Each row was made from one small tree. The marks that hang from a mark follow it in brackets, in alphabetical order. Every link used is in the known rows. Write each row's tree.
Known rows
S(B): -.01 .02 .03 .09 -.02 -.05 .05 .04 .04 .03 .12 -.02 .08 -.06 -.01 .16
 -.11 -.10 -.06 -.01 .02
Y(B(E G S(U))): -.01 .03 -.06 .35 .04 .00 .02 .07 .35 .09 .14 -.03 .04 -.15 .04 .29 -.23
 -.08 -.05 -.04 .02
U(W(B(E))): -.04 .03 -.06 .20 -.02 -.07 .05 -.02 .11 -.09 -.02 -.08 .07 .01 .04 .10
 -.29 -.03 -.12 -.02 .07
S(B(E G) U(W)): .02 .08 .02 .32 -.01 -.21 .06 .01 .19 .06 .18 -.03 .06 -.08 -.06 .23
 -.34 -.05 -.21 -.05 .00
W(B(G Y) U): -.05 -.02 -.01 .16 -.08 -.09 .08 -.07 .20 .04 .00 -.03 .12 -.10 -.10 .46
 -.42 -.05 -.04 .04 -.04
P(Y): .04 .03 -.01 .10 .03 -.02 .04 .05 .12 .04 .04 -.06 .14 -.01 -.01 .11
 -.03 -.14 -.01 .05 .04
W(U): -.01 .06 -.03 .07 -.04 -.01 .06 .00 .03 .00 .02 -.05 .02 -.02 .08 .16
 -.14 -.08 -.04 .01 -.08
S(U): .06 .09 .01 .09 .00 -.04 .05 .04 .08 .05 .14 -.01 -.03 -.06 .03 .10 -.08
 -.09 -.09 -.03 .00
U(W(B(G Y))): -.06 -.02 .06 .25 -.05 -.09 .07 -.03 .23 -.10 -.03 -.05 .14 -.05 -.19
 .33 -.29 .02 -.07 .04 .06
X(E): -.01 -.14 -.05 .09 -.01 .10 .01 .06 .08 .03 .02 -.13 .04 -.09 .08 .11
 .01 -.03 -.06 .02 -.04
U(W(B(G))): -.05 .01 .00 .23 -.02 -.05 .08 -.01 .10 -.08 -.04 -.04 .08 -.02 -.09 .25
 -.22 -.01 -.02 .03 .04
S(B(E) U(W)): .03 .11 .01 .22 -.01 -.19 .05 -.01 .14 .04 .20 -.05 .02 -.05 .00 .07
 -.31 -.07 -.23 -.09 .03
B(S): -.04 .01 .00 .16 .01 .02 .01 .05 .22 -.02 .02 -.01 .05 -.06 -.01 .21
 -.09 -.03 .05 -.01 .03
S(B(G)): -.04 -.01 .04 .19 -.01 -.06 .06 .05 .09 .04 .11 -.01 .13 -.10 -.06 .30
 -.14 -.06 -.05 .02 -.01
B(E G S(U) Y): -.03 .02 .03 .34 -.02 -.13 .01 .02 .49 .07 .11 -.03 .10 -.15 -.12 .42
 -.38 .00 -.11 -.03 .02
S(B(G) U): .04 .06 .05 .18 -.01 -.14 .07 .02 .13 .14 .21 .01 .05 -.12 -.08 .29 -.23
 -.09 -.11 -.03 -.02
S(U(W(B(G)))): .03 .08 .01 .23 -.02 -.13 .09 -.04 .14 .01 .07 -.02 -.01 -.05 -.11 .25
 -.31 -.04 -.08 -.02 .03
S(B(E G)): -.07 -.01 -.01 .25 -.02 -.10 .04 .06 .15 .05 .11 -.03 .17 -.09 .01 .31
 -.25 -.06 -.12 .01 .00
S(B(G Y)): -.06 -.03 .10 .21 -.04 -.09 .05 .04 .21 .03 .12 -.02 .19 -.13 -.17 .39
 -.21 -.03 -.09 .03 .01
P(Y(B)): .04 .01 -.05 .14 .07 .07 .03 .09 .11 .05 .06 -.08 .13 -.02 .02 .06 .06
 -.21 .01 .04 .05
U(W(B(E G Y))): -.09 -.02 .01 .31 -.06 -.11 .05 -.02 .29 -.09 -.03 -.08 .18 -.06 -.13
 .34 -.39 .01 -.14 .02 .07

Which tree is each row?
-.04 .01 .05 .16 -.05 -.07 .06 -.04 .16 -.11 -.01 -.07 .09 -.02 -.15 .18
 -.26 -.02 -.08 .00 .09
U(W(B(Y)))
.01 .01 -.09 .20 .06 .05 .02 .10 .17 .05 .06 -.10 .17 -.03 .09 .06 -.05
 -.20 -.07 .02 .07
P(Y(B(E)))
-.06 -.02 -.05 .29 .03 .10 .02 .13 .13 -.01 .05 -.06 .13 -.10 .10 .20
 -.07 -.08 -.06 .03 .00
Y(B(E G))
-.01 .08 .03 .31 -.02 -.14 .00 -.02 .44 -.04 .08 -.05 .05 -.08 -.10 .21
 -.34 .01 -.16 -.07 .06
B(E S(U(W)) Y)
.06 .03 -.04 .29 .08 -.04 .04 .06 .37 .16 .12 -.02 .09 -.11 -.09 .30
 -.15 -.19 .04 .00 .04
P(Y(B(G S(U))))
-.06 -.01 .04 .22 -.04 -.09 .04 -.06 .35 -.09 -.04 -.04 .09 -.04 -.19
 .28 -.34 .01 .00 -.03 .10
U(W(B(S Y)))
-.08 -.03 .03 .28 -.04 -.03 .01 .08 .28 -.03 .02 -.06 .21 -.10 -.05 .34
 -.21 .00 -.12 .05 .01
B(E G Y)
-.07 -.01 -.09 .26 .04 .08 .00 .09 .25 .00 .05 -.06 .08 -.09 .11 .15
 -.11 -.09 .01 -.03 .04
Y(B(E S))
-.05 .01 -.06 .12 -.09 -.10 .06 -.08 .21 .03 .02 -.08 .10 -.06 .02 .31
 -.49 -.08 -.14 -.02 .00
W(B(E Y) U)
-.03 .03 -.08 .29 -.01 -.13 .05 -.03 .39 .11 .09 -.02 .03 -.12 -.03 .41
 -.48 -.06 -.06 -.05 .05
W(B(E G S(U)))
-.09 -.01 -.13 .26 -.05 -.11 .06 -.07 .33 .06 -.03 -.03 .08 -.09 .03 .47
 -.55 -.05 .00 -.01 -.03
W(B(E G S) U)
.00 .03 .06 .27 -.05 -.20 .04 .03 .31 .13 .23 -.03 .14 -.15 -.12 .38
 -.40 -.06 -.23 -.03 .01
S(B(E G Y) U)
-.08 -.05 .06 .28 -.02 -.03 .01 .05 .39 -.03 -.01 -.01 .15 -.12 -.17 .43
 -.19 .02 .03 .04 .02
B(G S Y)
-.04 .04 -.12 .11 -.07 -.07 .07 -.06 .09 .04 .02 -.07 .04 -.03 .13 .23
 -.41 -.10 -.10 -.03 -.02
W(B(E) U)
-.02 .03 -.02 .22 -.05 -.15 .03 -.05 .45 .09 .11 -.04 .05 -.12 -.09 .33
 -.52 -.06 -.12 -.08 .10
W(B(E S(U) Y))
-.04 -.03 -.09 .36 .07 .01 .01 .10 .40 .07 .01 -.07 .21 -.09 -.01 .30
 -.16 -.15 .03 .04 .06
P(Y(B(E G S)))
-.09 -.04 -.08 .35 .04 .08 .00 .10 .31 .00 .02 -.05 .13 -.12 .05 .30
 -.14 -.06 .02 .01 .03
Y(B(E G S))
.04 .06 -.03 .19 .05 .04 .03 .05 .24 .08 .15 -.01 -.04 -.12 .02 .14 -.08
 -.12 .01 -.07 .03
Y(B(S(U)))
-.01 .05 .09 .34 -.02 -.15 .03 -.01 .43 -.03 .07 -.01 .06 -.10 -.24 .36
 -.27 .04 -.06 -.03 .02
B(G S(U(W)) Y)
-.03 .00 -.11 .26 .08 .02 .00 .07 .34 .06 .04 -.08 .16 -.06 .05 .14 -.13
 -.18 .01 .00 .09
P(Y(B(E S)))
-.02 .07 -.01 .39 .02 -.14 .02 .01 .37 -.01 .06 -.03 .03 -.08 -.06 .27
 -.32 .01 -.09 -.04 .02
B(E G S(U(W)))
-.07 -.01 -.01 .30 -.01 -.07 .06 -.04 .29 -.08 -.07 -.01 .07 -.05 -.14
 .36 -.31 .01 .05 .00 .06
U(W(B(G S)))
.01 .05 .07 .24 -.05 -.16 .08 -.05 .27 .00 .08 -.04 .06 -.08 -.21 .33
 -.37 -.02 -.12 -.01 .05
S(U(W(B(G Y))))
-.10 -.05 .01 .34 -.03 -.05 -.01 .06 .46 -.02 .00 -.04 .19 -.12 -.10 .44
 -.29 .02 -.04 .02 .02
B(E G S Y)
